Every row comes from one small tree of marks. Brackets hold a mark, then the marks that hang from it, in alphabetical order. Every link used is in the known rows. Which tree was each row made from?
Known rows
[U [C D R] E T]: [-55   8  -3  27 -39  48  -8  -5  15 -25  17   5 -29  -5 -12 -14 -35  11
   4   1  20  -5   5 -22 -10  23  -3   6 -26   0  -4   0 -15 -37 -38  22
 -38  45  28   7 -27   4  14 -55 -19 -24  15 -20  14]
[J [C D G Z]]: [ 28  11 -13 -18  33  -7  19  14  -6  20  -7  23 -18 -18 -10  17  28   0
  20  -9 -37   6 -17  -3 -29 -21  -3  18  19   6 -19 -10 -25 -28   5  23
 -11  27   4   8   7 -14 -28 -19   6 -11  27  23 -26]
[C D G [U T] Z]: [-38  -7  16 -30  48  11   2  24  16  40   0   6 -22   8  17   0  26 -14
  50   7 -13  14 -24  51  -5 -20   6  44  30 -13 -23 -16  20 -33  -1  41
  -9  39  29  22 -15 -26  -7 -17 -11  -2  23  -8 -25]
[G A [C D [U T]]]: [ 21 -24   2  53   8  19  24  -4 -20  -6  24  17  30 -11  23   2 -26  13
   5  15 -10  50  34  37  23   7  20 -26   0  20   9 -40  39  14  -8  14
 -17  17 -12 -28 -29  -7 -31   9 -10  19 -50 -33   3]
[A [C [U T] Z]]: [-50   5  15 -25  -2 -10  -5 -10   8  -2 -18   1  -7 -30   9  -6   7  -8
  12  -7 -13  -4 -10  25  23  -4  19 -16 -12 -15 -23  -4  55  -1   4   2
  -2   9  19  16 -12 -26   2  -1 -25  -5 -15 -23 -11]
[U E T]: [-36  16   4  35 -41  52  48   5   1 -47 -27  -3 -35 -16 -37 -17 -27   8
 -11  -4  19 -25 -12  -7 -49  12  29 -34 -56  -1 -12 -26  -4  -4  -7  -8
   6 -17  44   3 -17  14 -12 -14 -25 -17   0 -11  30]
[U [C D Z] E T]: [-59  17 -10  19 -22  38   5  42  31 -18  15  23 -38  -6 -13  -1 -29  17
  23   1   1 -14  -7  -2 -24   7  27   2 -30  -6  -3 -18 -25 -30 -33  35
 -33  63  39   4 -34  -8 -13 -72 -23 -25  29 -27   9]
[A [C D G R Z]]: [-32  -8 -20 -70  42 -43 -23  11  14  46  17   7   1 -29  17  12  41  -5
  39  17 -13   6  17  19  53 -21 -12  63  53  -9 -27  31  10 -38  19  15
 -13  36   9  23  -2 -17  39  -6   9 -25  25   9 -16]
[D [C U] Y]: [ 10   3  29  18  -9 -44   3   1  -2   4  -3 -31   3  23  20   1 -24  -7
 -16 -26  24 -10   5  -7  14  14  27 -16  -1  -5  44 -16  31  53  21 -25
  38 -39 -60  -1  14  25 -30  26  -9  11   7  -8  21]
[D Y]: [ 22  11   0  17  -4   2   7  19  12 -18 -30 -22 -12  25 -16   7 -25   6
 -32 -15  12 -21 -21 -12   1   1  14 -23   1  -2  14  -7  -3  32  24 -41
  39 -57 -25   2  12  12 -19  22  -6   6  18   3  -6]
[X [W Z]]: [ 27   4  -2  11   8  27   9  54   2 -30 -34  -2 -48  57 -41  -3  14  -3
 -26  20  13 -24  -3 -27 -16 -19  44 -40 -36   6   8 -14   9   0  -1 -59
  26 -57  16 -26  -2  22  25   9  20  12 -28   2  11]
[D C]: [  4  12  -7  23 -12 -25  20  19 -12 -10 -21  -4 -21   8 -16  14 -20  -3
 -37 -13  25 -21  21 -31  23   9  23 -27 -28  10  25 -18 -12  40  29 -48
  34 -26 -30 -28  21  35 -15  19  -9  -1  -2   8  38]
[D C Y]: [ 24  15   4  32 -14 -43   5  16   0 -20 -16 -21  -9  11  -8  17 -42  16
 -24 -17  23 -30   4 -25  22  14  41  -5  -4  -1  48 -23   6  48  24 -61
  43 -39 -53 -22  21  38 -43  22   3   4  36  -1  26]
[T [U [C D G R]]]: [  4 -17   5 -15   2  -1 -34  -2  23  42  12 -33 -18  21   6  10  23  -1
   8   3   2  11  20  -5  36   7 -49  39  25  -3  -5  38 -28 -37 -29  29
   0  30  -7   9   1   3  44  32  -8   6  15  17 -10]
[J [C G U]]: [ 33  -5  17   3   0   7  27 -38 -29  11 -27 -18  -3 -14   1  -8  31  -8
 -20 -34 -14   8 -24 -13 -44  -3 -21 -23   6  12 -17 -10  12   5   3  22
  15 -22 -11  10   9 -16 -22  16  -5  10 -20  21 -15]
[U [C Z] E T]: [-44  17  -8  16 -41  37  10  19  16 -39  -9  12 -34   3 -24 -24 -12  14
   3   5   2 -29 -22  -6 -40  10  31 -20 -52 -13   0 -17 -29 -12 -30  12
 -18  34  51   4 -19 -11  -9 -60 -22  -5  24 -18   9]
[G A [C R U Z]]: [ 45 -28  -4 -12  33 -26 -16 -13 -38   4  25  23  92  10  41 -19  10 -11
  13  43 -14  43  -7  42  10  -9 -10   0  15   6  14  21  15  32   6   8
 -24  -8   1 -21  21 -22   4  23  29  38 -38  -3 -22]
[A C]: [-14   1  -4   3 -19 -19  17   2   7  -6 -29 -10 -22 -22 -18   3   8  -1
 -41 -22   5 -26  33 -13  35   5   9 -37 -12   1 -12   1  19  15  31 -46
  29 -31 -11  10  -5  12   6  23 -22  -5 -19  -3  20]
[T [U [C [D Y] Z]]]: [ 16  10  -2   8  -5 -28 -38  39  58  20  10 -19 -21  39   6  26 -21   5
  25  -2 -15   0   3  11  31  -3  -1  30  19  -9  31  13 -28  -5 -23  19
   8  29 -33   2   4   7  -9  16  -9   8  48 -15 -28]
[J C]: [ 34  20  -2  29 -24  13  37 -18 -24 -29 -36  12 -16 -17 -36   9  -8   1
 -48 -32 -14   2  -7 -35 -34   9 -12 -50 -27  16 -11 -15 -16  14  16 -38
  20 -34 -15 -12  15  12 -33  11  -1  -2 -20  15  11]
[D [C G R]]: [  6 -10  -7 -19  11 -33   1 -12 -34  15  -3 -11  -4   4   1  -2  19   3
  -7   0  26  -4  10 -13  20   7  -2  20  -1   7  16  13   1  13  15 -23
  20 -11 -13 -20  29  16  11  12  10  -3  28  26  19]
[W X Z]: [ 23  38   6   0   6  45 -17  42   7  -4 -17   6 -24  52 -33   2   2 -16
   0  -5  -7 -34   3 -15 -20 -29  20 -27 -17 -33 -30   2  16  16  12 -51
  32 -65   0 -15  29  49  14  13  13   3 -77  -6  43]
[J [C D G R]]: [ 26   3 -11 -11  18   4   7 -25 -17  12   0   6  -1 -25 -10  15  20  -2
  -1 -18 -11  16  -9 -18 -14  -1 -38  22  25  19 -22  11 -12 -27   0   4
 -10   6  -8   2  12  -3   9  -6  21 -15  12  30 -20]
[J [C D [G A]]]: [ 59 -10 -14  20  13 -11  39  -9 -20   3   9   9   2 -35  -1  10  20  11
   2 -17 -27  18  23 -17 -11 -11   1  -9  13  19  -2 -44 -19 -23  11  18
   2   6 -19 -26 -32   0 -25  12   4  -3 -11  19 -12]
[C D R [U E] Z]: [-46   5  14 -36  29  12 -14   9  12  30  30  14  18  11  31  -5  -2 -31
  46  10  11  24 -18  21 -37  -6 -24  36  22  -8  -9  36 -10 -17  -3  38
 -35  22  25  53  -8  -3  27 -27  16 -18 -10  -4   6]
[A [C Z]]: [-20   4 -14 -28  -2 -34   4  10  14   7 -20  10 -11 -16 -11   9  14   1
 -10  -1 -17 -26   9   8  22  -3  15  -9   3  -5 -12   5  14  12  29 -39
  17  -6   5  15  -4  -2  11   8  -4  -3  -1  -6   1]
[T [U C E]]: [ -4  -3   7  33 -58  18  16   4  21 -19 -14 -25 -39  17 -28 -16 -12   0
 -31 -14  15 -27  15 -31 -28  14  -7 -37 -47   3  12  18 -40   8 -31  18
  18   1  13  -1 -19  17  11  13 -34  10  -5   4  25]
[C D R [U T]]: [-47   3  22  -3  18  30  -7 -19   8  10   6  -5  -1  12  13   4 -13 -21
  12  -3  15  35 -11  16  12   3 -26   8  14   0 -19   3  37  -9 -10  -1
 -15   7   4  24   0   4  23   3  -5  -7 -15  -7   0]
[W X]: [ 13  40   6  10   0  48  -5  19  13   5 -24  -8 -18  30 -40  -5  -1 -20
 -23 -20   2 -16  12 -11   8 -10 -12 -41 -13 -26 -26   1   2  12  20 -43
  41 -56 -10  -1  28  22   2  31   5  -9 -34  23  27]
[X W]: [ 25   0  -3  11   6  37  20  28  10 -14 -37 -13 -45  28 -42  -5  11  -3
 -39   9  17 -12 -10 -28  22  -3  11 -51 -27  28   9 -19 -10  -5   9 -52
  31 -44  14  -9  -9   1  17  29  10   1  13  15  -2]
[J [C [D Y] R]]: [ 38  23  -7   9  -3  -5  -7 -27   2 -14   3  -5   7  -4  -1  27 -30   5
  -9 -28  -5  14  -9 -27  -3   2 -30  12  18   4  16   3   4   0   5 -10
 -10 -24 -49   0  14  16 -24   2  22 -18  21   7 -23]

Write each row's tree
[-49  14  -2  18 -56  59  -4 -23   3 -50   2  -2 -30  -4 -25 -23 -28  15
 -15   1  21 -14  -5 -21 -32  21  -1 -20 -56  -6  -2   0 -14 -14 -41   9
 -25  16  36  -2 -13   6   8 -43 -11 -13  10 -11   8]	[U [C R] E T]
[ -4 -19  12 -12 -43  18  -6 -22  14   2  -4 -35 -16   5  -4 -22  19   0
  -2  10  17 -22  -1 -23 -22   9 -31  20 -16  -8  -8  44 -38 -27 -44  53
   3  19  26   4  -6  -9  45   5 -10   1  13  20   6]	[T [U [C G R] E]]
[ -1  10  16 -17  44 -16 -22  39  30  38  12  -7  10  41  29  12 -11 -15
  28  -2 -11  11 -31  32  -4 -12   8  29  49 -16  11  -5   9  12  15   8
   5  -9 -25  33   3   1 -24  -2   7  -2  19 -11 -14]	[C [D Y] U Z]
[ 25   0  -6 -45  29 -58 -24   8 -12  18  13 -17  21   9  20   2   6   9
  26  14  10 -18 -26   9  26   0  18  63  25 -20  43  13 -11  18  11  -3
   7   0 -23 -14  40   7  -9   2  25   4  76  13 -22]	[D [C G R Z] Y]
[-22   7  14   1   6 -22  16  11  -7  -5  -7   3  -9  11  20  -1  -9  -9
  22   1  11   3 -15  17  -8   9  27  -1 -27 -14  16 -20  27  32  -2  -9
   5   9   1 -10  20   8 -19 -10 -16   9   8 -18   4]	[D [C [U T] Z]]
[-27 -30  20 -51  11 -20 -20 -45   0  40  -6 -33  16 -26  23 -20  50 -15
 -10  -9   6  -3   6  13  27   0 -20  15  33  -4 -30  35  48 -10  17  15
   9 -14  -2  36   0 -24  41  24  -1   1 -19   7  -9]	[A [C G R U]]
[-35   6 -16 -51  27 -37 -35  11  16  25  14  15  -1 -30  11  26  19 -10
  19   3 -11  10  27  10  44 -13 -13  37  33  -6 -21  34  13 -17  25 -21
 -21  18   0  24  -4  -3  36  -1   2 -25   8  -3  -7]	[A [C D R Z]]
[-17  -3   9  42 -38  28  14  24  36  12   7 -21 -44   6 -13  13 -17  -2
 -12 -11   8  -6  29 -36  -5   5  -6 -15 -24   9   5   6 -39 -14 -36  35
   1  27   6  13 -34  21  12   0 -31 -12  -1  -4  27]	[T [U [C D] E]]
[ 50 -19 -32  27  30 -22   6  43 -15   8  27  44  44  -4  15  20  -6  12
  16  31 -30  26  33  32  35 -15  25  -5  18  22  13 -25 -16  22  17  -3
 -14  24   0 -34 -13  -6 -21   6  16  18 -27  -3   4]	[G A [C D Z]]
[-39  12  -3  45 -62  48  19   8  13 -46 -13  -2 -49  -5 -37 -22 -29  16
 -29  -8  18 -34  -9 -23 -31  19  27 -39 -60   1  -1 -28 -18 -10 -35   5
  -4  17  34  -5 -27  -1 -17 -47 -25  -6  11 -19  22]	[U C E T]
[ 40 -23 -25   6  42 -20 -15  13 -27   8  40  47  78  -3  21  17  -7   6
  30  49 -17  40  27  31  38  -8  -2  24  30  16  12   6 -10  13  10   0
 -27  20   0 -36   0  -1   1   4  29  13 -19  -7 -13]	[G A [C D R Z]]
[ 38 -32  -2  52  24  -1  10   8 -31  20  24  23  48   4  31   8 -11   4
  -7   8 -12  43  41  24  27  -7   7 -26  24  24  13 -23  14  29  12  11
   1  -1 -25 -10 -21  -2 -20  24   1  25 -63 -17  12]	[G A [C D U]]
[-16 -12 -25 -34  32 -49 -22   1  10  20  32  19  37 -34  29  13  10  -3
  25  14 -17  17  47  15  56 -16   1  27  25   1   2   7  15 -21  32  -6
 -21  23  -3  -5 -24  -5  39  12   9 -14  -7  -7 -18]	[G [A [C D R Z]]]
[ -5  20  12 -22  -8  13  -8 -56 -23 -29  -1  19  23 -15   7  -8  -2 -21
  17  -9 -21  32 -47  12 -51   0 -32  -8 -19 -10 -14  10  18   3 -26  15
 -36   2  10  -3  25 -18  -3 -22  11   3  -5  -4 -39]	[J [C R [U T] Z]]
[  9   0 -13 -10  26 -18 -45  44  40  30  14  -7 -26  25   8  14   9  17
  26   0 -18 -17 -20  17  27  -7  18  49  47 -13  29 -10 -21 -23  -6  29
   5  39 -17  12  -4 -19 -28 -26   5  -5  69  -1 -32]	[U [C [D Y] G Z]]
[  2 -15 -15  -6  -4 -31 -11 -33  -3 -14   2  -2  32 -39   0  -7   7   2
 -22   6   1   4  43  -5  53   1  -3 -22   5  -1   2   8  25   9  24 -34
  10 -28  -8 -17 -20   3  38  35   2   6 -31   0  -8]	[G [A [C R]]]
[-50  15  20 -15 -11  36  27   3  13 -14  -8   8  -6  -5   2 -25  -5 -18
  23  13   4  -5 -46  17 -64   0  10 -13 -33 -22 -20 -12   7   3 -17  20
 -15   4  54  23  -9 -14  -8 -37 -21  -8  -5 -16   9]	[C [U E T] Z]
[-19 -17  -3 -36   5 -19 -10 -30  -3  13 -21 -19  -1 -32  -6   1  37   5
 -14   0  10 -13  17  -8  40  -1 -13  17  21  -2 -27  28  23 -18  19 -13
  13 -13   6  17   1 -13  35  20  -2  -8  -4  17  -2]	[A [C G R]]
[ 35 -10  17  20  -8  14  38 -55 -29 -22  -6  -9  15 -43   5 -24  15   7
   0 -18 -24  23  -4  13 -48   0   3 -35 -21   3  -4 -52  26  -8 -21  39
  -3  -1   3 -31 -28 -27 -35   6 -10  19 -23  10 -26]	[J [C [G A] [U T]]]
[-46  -5  17  -5   6  25   1  -8   7  23  22  -5   9   8  18  -7  -4 -26
   5  -6  19  18  -4  -5 -32   3 -28  14  13  -2 -15  24   0  -5   1  22
 -18  -4   8  51 -16  12  29 -17   6 -20 -23   0  27]	[C D R [U E]]
[-24  -3 -12 -35  -7   8 -20   1   3   3  15   7  -2   1  -1 -32  31   1
  16  19   5 -28 -34  -3 -35  -5 -12  33   0 -13  -3  35 -47 -30 -26  44
 -22  34  44  18  -3 -26  23 -43  10  -3  29   9  -5]	[U [C G R Z] E]
[ 21  -2  12 -52  29  -8 -14 -44 -24  17   2   0  36 -10  20 -11  47 -25
  22  -3 -21  15 -44  14 -39 -15 -43  23  17  -2 -24  31   1 -13  -9  39
 -18  -3   6  20  33 -28   4   3  16  13   4  28 -42]	[J [C G R U Z]]
[ 15   8  -2 -18  20 -63   0  35  -1  14  -2 -16  -3   9  11   9   5  10
  23  -1   4 -36 -16  10  15   0  42  40  19 -12  41 -15 -14  31  16  -4
  31  -1 -26 -16  32   3 -32   1  10  11  66  10  -3]	[D [C G Z] Y]
[-67   3  22 -20 -23   4  20  -4  15 -11  -4  -2  -7 -42   6 -21   7  -4
  22   1  -3 -18  -6  25 -24  -1  33 -11 -26 -21 -28  -4  38  -7 -12  27
 -19  17  38  32 -34 -23   8 -30 -38 -16 -10 -30   8]	[A [C [U E T] Z]]
[ 62 -15 -12  -1   4 -10  17 -53 -37 -19   4   6  41 -28   1 -13  21   7
 -14  -3 -11   9   1 -16 -29  -1 -29  -9   4  15  -3  -7 -18  -7   2   9
  -3 -20  -9 -35   2 -12   2  23  26   7  -3  36 -28]	[J [C [G A] R]]
[-12  -5   6   7 -58  23  -1 -23  23 -15  -4 -25  -8  11  -8 -18  -8 -10
 -18  -3  20  -9   9 -36 -15  20 -35 -11 -36  -5   3  45 -35  -6 -36  17
  -1  -1  17  -2  -4  17  39  11 -11   4  -9   7  21]	[T [U [C R] E]]
[ 41 -23 -29  32  19  -7   2  -1 -33   2  35  24  60  -6  16  11 -14  13
  -2  27  -6  33  43  12  43   4 -11   1  21  25  11  -2  -2  13  15 -16
 -13   1 -18 -29 -10  10   5  21  21  13 -33  -2   2]	[G A [C D R]]
[ 16  15  -3  12   2  13   6 -29 -16  -7   4  13  -7 -13 -10  28 -15  -4
 -22 -23  -9  19   5 -27 -11   2 -43  -2   4  19  -7   8 -14 -11   1 -29
 -18  -6 -21   2  13  15   3  -1  10 -17  -7  12  -6]	[J [C D R]]
[ 35   2 -15  14  26 -13 -10  47  -3   5  12  20  22  15   1  35 -28  18
   9  19 -22   2  -9  33  25  -6  26  22  36   6  22  -4   1  28  13 -16
  -1   4 -22  -2  24  -2 -51  -8  14  12  27 -14 -11]	[G [C [D Y] Z]]
[-49  13  -7  47 -38  49  16  20  27 -28   7   6 -60   0 -25  -5 -32  20
 -10  -7  11 -18  13 -21 -14  13  22 -24 -32   9 -11 -35 -10 -29 -33  18
 -19  46  24   1 -37  -2 -13 -52 -32 -26   8 -30  24]	[U [C D] E T]
[ 17 -19  14   8   4  16  -7 -30 -33   2  -7   5  50  13  13  -5   0  -9
 -23   9  11  28  -5  24   9   5 -32 -17  11  14   0  28  22  40   6  -9
   1 -23  -5  12  34  -5   1  25  21  30 -41   6   9]	[G [C R U]]
[ -3 -12  -1 -15  -7   9 -34 -14  -7   4  -9 -12 -14  23 -11 -13  21   5
 -19   3   6 -18  -9 -22  11   9 -26   7  12   3  -2  20 -20 -19 -19   3
   8   7   2   0  12 -11  25  -1  11   6  14  18 -10]	[U [C G R]]
[ 52 -18 -21  24  18 -28   9  22 -35 -18   5  37  58  -7   4  -4  -2  12
  -9  39 -25  17   9  26  12  -5  21 -27  -7  17  21 -14 -14  41  18 -20
   6  -8   5 -43   7  -6 -30  22  12  34 -33  -4  -4]	[G A [C Z]]
[ 22  -2   4 -12  10 -47 -18 -12 -10   6   7 -33   4   9   8  -2  -4  17
   5  -1  30 -16  -4 -10  35   8  16  40  28  -8  41   4  10  23  21 -14
  30 -20 -41 -15  33  16 -11  16  20   1  52  13   4]	[D [C G R] Y]
